What can hang from each mark
q888: q781
q753: q169 q332
q86: q390 q895
q808: q781 q833
q653: q51
q781: q378 q888 q895
q563: q895
q298: q511
q332: q753
q833: q808
q766: q511
q895: q51 q86 q563
q169: q511
q511: q51 q169 q298 q766
q92: q653
q51: q511 q653 q895

Every row comes from one small tree of marks. Brackets hold a mark, then the marks that hang from it, in the order of their numbers. Every link used is in the known rows. Which tree was each row made from?
(in the rows, 128 means zero)
Known rows
[q888 [q781 q378 [q895 q86 q563]]]: [123 176 177 116 101 112 139 104 118 110  93 152 113 120 148  95 108  45
  93 150 140  91 102  91 114 155 139 111 154 120 127  96 119 102 130 107
 107 160]
[q766 [q511 [q51 q895] q298]]: [171 117 117 165 144 131 105 139 143 121  60 109 129 147 110 126 189 174
 123 123 149  87 105 105  94 156 171 117 136 131 139  98 105 121 154 108
  90 174]
[q51 [q895 q86]]: [147 100 130 135 104 105 107 137 130 126 115 135 136 121 154 127 116 134
 102 162 174 110  97 148  99 141 170 118 112 135 140 132  87 135 160  73
  94 186]
[q808 q781]: [124  93 160 119 136  94 115 127 167 121  99 113 116 128 124 112 122 120
 112 140 150  92 107 139 129 141 128 122 171 126 122 120 135 133 157  74
  68 152]
[q511 [q51 q653 [q895 [q86 q390]]] q169]: [163  78  85 180  89 115 107 110  96 124 108 135  89 111 152 148 160 153
 117 118 142 137  98 124 125 173 197 111 101 163 177 102 139 132 132 103
 132 169]
[q51 q895]: [143  89 124 134 127 124 120 135 140 124 110 120 139 138 140 129 123 135
  84 148 158 107 106 154 100 141 157 121 130 120 120 124  98 134 180  58
  87 170]
[q332 q753]: [148  99 128 159 137 119 111 129 167 158 117  77 134 125 135 120 111 111
 108 102 150  86 108 148 117 157 145 121 139 129 142 125  94 130 166  81
  58 171]
[q332 [q753 [q169 [q511 [q51 q653] q298 q766]]]]: [165 116  86 205 105 142 120 129 152 160 124  82 123 110 125 141 138 169
 139  50 130  82 110 106 151 154 153 108 125 124 158  76 126 117 160 100
  64 133]
[q92 [q653 [q51 q511 [q895 q563]]]]: [161 103 113 114  92 100 139 139 137 144 118 159 123 118 118 124  98 129
 110 201 139 158 108 174 115 152 132 138 116 158 127 160 114 143 190  37
 146 156]
[q511 [q51 q653 [q895 q86]] q169]: [173  96  82 188  71 113 112 121  99 139 110 139  93 102 133 138 157 144
 100 106 142 127  94 122 128 159 204  99 123 168 173  93 133 130 145  73
 128 181]
[q781 q888 [q895 q51 q86]]: [134 132 170 126 138 110  76 119  95 111 135 182 133 136 148 138  92  71
  68 173 186 118 121 139 102 139  97 118 143 155 104 126  96  87 143 130
 112 185]
[q766 [q511 q51 q169 q298]]: [174 139 111 182 146 135 103 125 154 129  53  87  93 144  73 126 208 162
 148  71 153  80 117  72 104 156 159  97 166 122 134  80 136 113 147 126
  74 164]
[q563 [q895 [q51 [q511 q766] q653] [q86 q390]]]: [146 106 153 144 116  98 135 121  89 138 140 191 138 139 154 168 133 149
 153 154 115 151 111 149 123 175 113 156  66 146 153 123  97 116 142  62
 128 148]
[q653 [q51 [q511 q169] q895]]: [150  95  74 144 113 128 121 135 149 133 103 146 129 135 119 124 129 136
  94 129 114 141 103 170  96 154 156 132 131 125 107 143 125 156 200  52
 133 150]
[q781 q378 q888 [q895 [q86 q390] q563]]: [112 134 188  94 141 107  78  96 108 101 109 168 121 138 176 108  90  24
  88 137 198 123 126 127 102 150  99 132 145 137  95 113 135  92 119 169
 124 159]
[q808 [q781 q378 q888 [q895 q563]] q833]: [109 128 227  87 152  74  83 126 147  93  69 162 123 120 176  86 100  52
  59 141 176 120 124 125 136 105  63 116 221 145  89  86 187 105 111  98
 136 141]
[q808 [q781 q888 q895] q833]: [106  99 199 105 174  86  70 131 147  84  68 145 140 136 170 108 110 102
  53 167 175 124 123 135 134 104  52 123 214 127  86 107 162 115 134  94
 124 156]
[q895 [q51 q653] [q86 q390] q563]: [159 123 177 130  71  75 122 103  87 137 165 172  92 108 162 160  92 133
 159 217 176 127 105 152 126 164 156 132  76 193 200 129  93 103 107 119
 111 156]
[q86 q390 [q895 q51 q563]]: [132 118 168 117 143  97 123 114  97 114 147 147 100 135 154 172 122 147
 152 223 147 119 115 145  91 158 126 150  98 147 137 112 128 115 116 119
  84 154]
[q753 [q169 [q511 q51]] q332]: [136  83  93 188 102 145 139 143 148 146 140 112 101 113 112 165 114 155
 153 116 142  61 133  92 112 142 157 140 122  87 154  79 165  85 190 101
  25 149]
[q888 [q781 q895]]: [116 139 145 135 142 140 140 108 128  98  88 121 132 155 130 118 126  95
  72 163 123  93 111 108 112 154 116 121 163  89 106 108 104 112 172  89
  87 163]
[q169 q511]: [126 104 137 163 131 132 135 136 169 114 120  97 147 133 108 148  94 144
 141 110 154  73 125 144 112 153 132 120 149  88 122 124 111 135 162  85
  62 154]
[q86 q390 [q895 q563]]: [116 108 159 114 154 105 115 108 113 108 122 116 112 145 156 154 130 149
 150 197 155 116 116 141  91 151 124 157 116 113 125 116 131 132 136 119
  81 159]
[q563 q895]: [137 111 155 137 158 127 121 129 150 142 106 116 145 148 107 137 130 131
 118 119 146 105 108 137 111 148  99 145 158 113 100 102 109 132 174  39
  80 175]
[q169 [q511 [q51 q653 q895] q298 q766]]: [163 122  96 196 107 145 143 128 122 117 108 125 145 132 126 150 159 187
 110  81 121 101 108 110 129 148 156 100 123 125 134  80 114 137 154  88
 101 136]
[q895 q563]: [155 133 159 124 113 106 128 114 137 146 124 115 106 130 114 127 104 114
 130 152 178  95 111 128 112 130 139 123 150 136 132 113 106 117 164  80
  69 155]
[q563 [q895 q86]]: [141 123 162 137 136 109 107 130 137 144 109 131 144 130 118 137 123 132
 136 136 160 107 100 130 112 148 111 141 140 126 118 112  98 134 154  55
  85 189]
[q888 q781]: [131 139 149 143 139 125 152 107 153 112  96 112 117 140 119 116 123 119
 102 164 129  82 112 108 114 155 141 110 156  99 136 117 102 115 174  87
  68 168]
[q298 [q511 [q51 q653 [q895 q563]] q169 q766]]: [197 138 104 169 118 128 130 136  96 138  95 148  77 134 112 121 180 147
  87  88 127 145 103 101 138 167 186  92 133 159 155  69 145 114 145  27
 113 132]
[q298 [q511 [q51 q895] q169]]: [183 107  97 164 156 142 122 154 135 126  76 123  90 133 101 122 174 136
  84 102 120 112 105 109 114 181 182 102 143 146 136  86 141 118 157  41
  93 157]
[q86 q390 q895]: [101  87 144 125 175 121 113 114 129  97 109 103 130 148 158 157 145 158
 133 182 142 108 122 148  89 163 120 152 115  85 115 124 127 132 152 122
  70 168]
[q833 q808]: [143 116 170 144 138 126 138 130 165 120 129 102 136 131  98 127 115 137
 107 123 184  78 122 145 105 146 131 106 151 104 123 106 113 129 176  50
  48 137]
[q653 [q51 [q895 q86]]]: [150 115 118 133 107 114  93 126 149 134 111 146 144 112 144 125 100 149
  89 180 159 125  88 169 100 148 153 118 123 138 120 150  99 153 167  80
 109 184]
[q332 [q753 [q169 [q511 q51 q766]]]]: [163 104  92 203 124 138 108 135 162 165 126  76 118 105 122 146 111 149
 145  48 138  78 116 109 137 157 153 106 125 110 150  92 140 118 159  90
  42 139]
[q51 q653 [q895 q563]]: [148 101 134 131  73 103 131 121 105 134 135 146 123 132 149 126 108 140
  91 169 164 130  97 173 122 137 174 136 123 155 160 113  96 132 163  45
 127 160]

Which tree is each row?
[194 126  96 169 159 147 122 148 126 131  77 127  90 139 105 124 192 143
  78  72 122 125 112  88 121 171 173  81 138 131 122  76 147 114 159  40
  81 139]	[q298 [q511 [q51 q895] q169 q766]]
[121 103 109 171 105 145 137 143 154 139 148 115 114 134 121 155 115 158
 147  97 163  79 141  93 112 122 130 126 119  54 130  83 155  90 196  93
  12 128]	[q753 [q169 [q511 q766]] q332]
[106 147 160 122 140 143 152 107 142  97  76 128 131 139 140 101 129  53
  62 123 111  80 116 106 112 165 123 109 171  82  98  95 125 101 162  95
  93 157]	[q888 [q781 q378 q895]]
[100 113 203 110 163 112 108 127 162  83 106 148 141 135 128  85 108  54
  49  93 177  95 125 147 116 146  92 108 199 117  79  90 169 118 143  74
  97 127]	[q833 [q808 [q781 q378 q888 q895]]]
[148 148 115 145 139 121 144 140 105 125 120 149 112 142 115 156 191 151
 131 122 106 116 120 108  90 137 122 116 120 119 104  88 125 115 164  90
  89 137]	[q86 [q895 [q51 [q511 q169 q298 q766]]]]
[185 118 123 149  90  97 110 124 101 150 119 145 102 100 138 135 120 127
 119 164 160 111  90 114 108 143 190 116 113 180 161 107 112 126 137  82
 104 180]	[q511 [q51 [q895 q86 q563]]]
[100 117 220  94 151  72  68 131 153  85  63 163 138 106 190  90 107  59
  58 140 178 114 124 125 134 116  69 106 205 133  96 102 176 106 108 112
 132 163]	[q808 [q781 q378 q888 [q895 q86]] q833]
[136  90 108 179 121 132 107 143 183 151 132  72 131 115 124 137  85 141
 146  80 155  72 114 144 127 157 147 131 134 104 151 114 121 125 165  83
  51 152]	[q332 [q753 [q169 q511]]]
[182 110 118 152 108 115 123 124 111 148 113 132 104 116 128 136 127 127
 104 150 147 107  96 121 109 144 181 119 130 167 143 100 121 124 155  69
  98 166]	[q511 [q51 [q895 q563]]]
[119 148 150 135 124 123 125 110 117 101  95 136 130 138 142 117 118  95
  89 177 135  96 102 101 112 154 128 119 147 103 124 116  94 114 157 101
  94 177]	[q888 [q781 [q895 q86]]]
[162 108 103 134  94  92 118 125  91 134 120 164  97 142 158 132 144 129
 153 120 159 165 106 112 101 141 175 127  73 143 141 126 126 135 143  91
 128 119]	[q51 [q511 q169 q766] [q895 [q86 q390] q563]]
[200 154  85 179  83 130 130 110  88 149 103 135  81 129 114 129 204 159
 101  69 142 138  94  71 135 124 174  82 141 177 135  46 139 126 150  84
 120 127]	[q511 [q51 q653 [q895 q563]] q169 q298 q766]
[139  90 152 139 113  95 132 127  98 135 139 187 138 134 152 168 123 143
 156 179 115 140 106 167 118 184 121 173  71 160 164 132  92 116 143  63
 137 162]	[q563 [q895 [q51 q511 q653] [q86 q390]]]
[114 139 220 102 128  84  96 123 140  97 121 171 125 117 135  81  89  45
  79 117 200 106 113 135 117 135 106 110 185 151 103  91 163 120 113  86
 110 131]	[q833 [q808 [q781 q378 q888 [q895 q86 q563]]]]
[173 123  97 188  93 115  96 131 117 122  65 127 104 130 112 125 204 183
 134  96 153 112  97 100 112 161 199 105 130 152 173  86 119 127 131 109
 129 181]	[q766 [q511 [q51 q653 [q895 q86]] q169 q298]]
[108 104 191 119 164 110  96 127 148  85 118 143 141 149 118 100 105  91
  60 131 186 109 120 148 117 134  87 119 194 126  86 102 151 128 151  69
  94 133]	[q833 [q808 [q781 q888 q895]]]
[158 100 122 122  77  82 130 143 103 140 127 170 127 123 151 122 104 114
 138 178 152 129  97 151  94 138 185 151  87 156 156 143  83 132 167  59
 130 158]	[q51 q511 [q895 q86 q563]]
[158 110 110 195 112 121 107 118 135 129  76 104  94 132  91 136 178 159
 138  74 146 100 121 117 121 174 180 103 153 116 171  97 141 111 149  91
  98 174]	[q766 [q511 [q51 q653] q169]]
[150 118  99 154 127 126 141 127 136 140 104 121 110 148 104 130 164 116
 127  57 132 121 130 108 111 138 139 106 134  88 108 115 127 118 199  69
  78 124]	[q51 [q511 q169 q766]]
[165 134  71 144 123 140 124 130 145 134  91 145 131 149 115 118 172 157
  91  99 116 146 101 130 100 134 135 111 130 122  82 117 120 154 200  74
 124 124]	[q653 [q51 [q511 q169 q298 q766] q895]]
[171 126 151 126  95  92 155 131 111 154 150 169 102 125 114 146 100 101
 148 178 135 106 116 145 104 143 148 138 105 169 151 128  96 100 165  64
  97 135]	[q895 [q51 q511] q563]
[165 145 129 148 169 141 125 143 150 128  83 108  96 153  93 114 174 129
 100  70 148 113 125  97 123 160 134  85 159  96 109  91 133 111 169  51
  53 131]	[q298 [q511 q169 q766]]
[105 106 204  97 145  92 108 141 167  96  52 125 137 111 176 102 129  82
  68 127 141  98 121 128 139 125  80 109 201 106  94  89 178 118 125  69
 107 141]	[q808 [q781 q378 q895] q833]
[114  84 111 165 101 142 137 146 161 134 148 112 113 127 118 154  99 152
 152 125 162  66 136 113 108 131 140 146 124  68 142  94 149  90 196  92
  22 146]	[q753 [q169 q511] q332]
[110 133 173 112 145 121  83 114 127 104  96 159 144 129 155 103 102  23
  54 104 181 104 129 133 102 144 100 112 171 113  83 113 124  90 151 139
 111 181]	[q781 q378 q888 [q895 q86]]
[186 122  92 178 134 142 130 141 109 130  85 138  92 136 113 125 193 153
  72  75 114 137 109 107 136 177 180  87 133 136 146  75 143 114 159  29
 104 142]	[q298 [q511 [q51 q653 q895] q169 q766]]
[146  97 157 131 140  98 126 133 113 136 130 176 135 136 143 166 122 131
 164 177 122 127 109 146 102 177 113 167  78 152 140 133  97 118 141  74
 114 160]	[q563 [q895 [q51 q511] [q86 q390]]]
[197 144  77 178 132 150 121 122 120 140  83 111  95 137 107 131 217 156
  93  50 138 116 103  56 116 128 158  70 148 147 100  57 141 130 162  97
  84 134]	[q511 [q51 q895] q169 q298 q766]
[178 124  96 181 137 134 100 138 143 122  55 103 104 147  92 124 210 172
 128  79 151  97 105  87  97 155 179 102 150 134 134  83 131 124 145 109
 100 166]	[q766 [q511 [q51 q895] q169 q298]]
[155 114 130 151  93 108 162 125 104 142 146 170 126 132 131 155 134 130
 113 137 112 122 127 158 125 155 142 117  94 131 154 124  92  96 184  55
 102 135]	[q895 [q51 [q511 q766] q653]]
[146  81 112 131  64  96 153 133  95 136 134 170 132 136 149 125 111 128
 108 168 127 141 102 185 113 145 183 162  96 150 165 131  90 129 188  31
 154 147]	[q51 q511 q653 [q895 q563]]
[181 124 112 167 163 142 127 143 147 134  75 108  80 131  82 125 172 126
 104  93 123  94 117  95 122 183 162  98 160 134 137  86 145 104 161  60
  67 153]	[q298 [q511 q51 q169]]
[158 124 126 125 106 115 108 119 145 142 119 143 128 125 132 123  94 141
  89 181 158 131  90 170 103 137 145 127 141 152 114 135 111 154 171  64
 113 161]	[q653 [q51 [q895 q563]]]
[185 163 126 150  70 103 161 120  88 154 143 175  83 136 106 141 161 127
 141 113 128 134 113 110 129 131 144 110 115 176 151  84 110 101 160  75
 119 105]	[q895 [q51 [q511 q169 q298 q766] q653] q563]
[126  51 107 134  84  95 132 127  99 110 125 168 143 134 188 139 123 147
 124 183 126 146 106 188 109 173 183 165  54 132 178 158  81 132 170  81
 152 158]	[q51 q511 q653 [q895 [q86 q390]]]
[156 102 100 125 112 117 139 139 144 137 110 151 137 125 123 130 124 142
  92 164 130 160 117 166 117 152 120 116 111 124 109 159 117 142 203  39
 126 149]	[q92 [q653 [q51 [q511 q766] q895]]]
[165 127 155 133  68  72 141 108  69 143 164 197  98 120 167 160 111 131
 171 191 145 147 115 142 124 158 155 136  47 174 192 135  93 100 129 105
 123 124]	[q895 [q51 [q511 q766] q653] [q86 q390] q563]
[161 151  90 146 133 140 127 118 160 144  89 128 122 145  94 120 170 145
 114  86 118 128 114 115 109 134 111 107 148 108  80 116 125 138 204  95
  95 120]	[q653 [q51 [q511 q169 q298 q766]]]
[139 127 202 116 118  93 126 136 125 111 143 156 117 128 114 122 101 104
  96 161 168 102 103 142 122 138 111 117 162 164 121  89 144 128 123  36
  87 111]	[q833 [q808 [q781 [q895 q51 q563]]]]
[104 123 168 111 165 139  99 111 138 102  93 144 145 147 142 103 110  25
  37  90 168  99 136 143 102 146  90 117 187  98  62 104 134  87 170 123
 105 165]	[q781 q378 q888 q895]
[157  73 108 163  95 109 113 111  96 124 115 143 116 110 171 153 139 156
 107 168 139 125  99 147 123 177 191 128  83 159 182 121 109 125 141 102
 123 179]	[q511 [q51 q653 [q895 [q86 q390]]]]
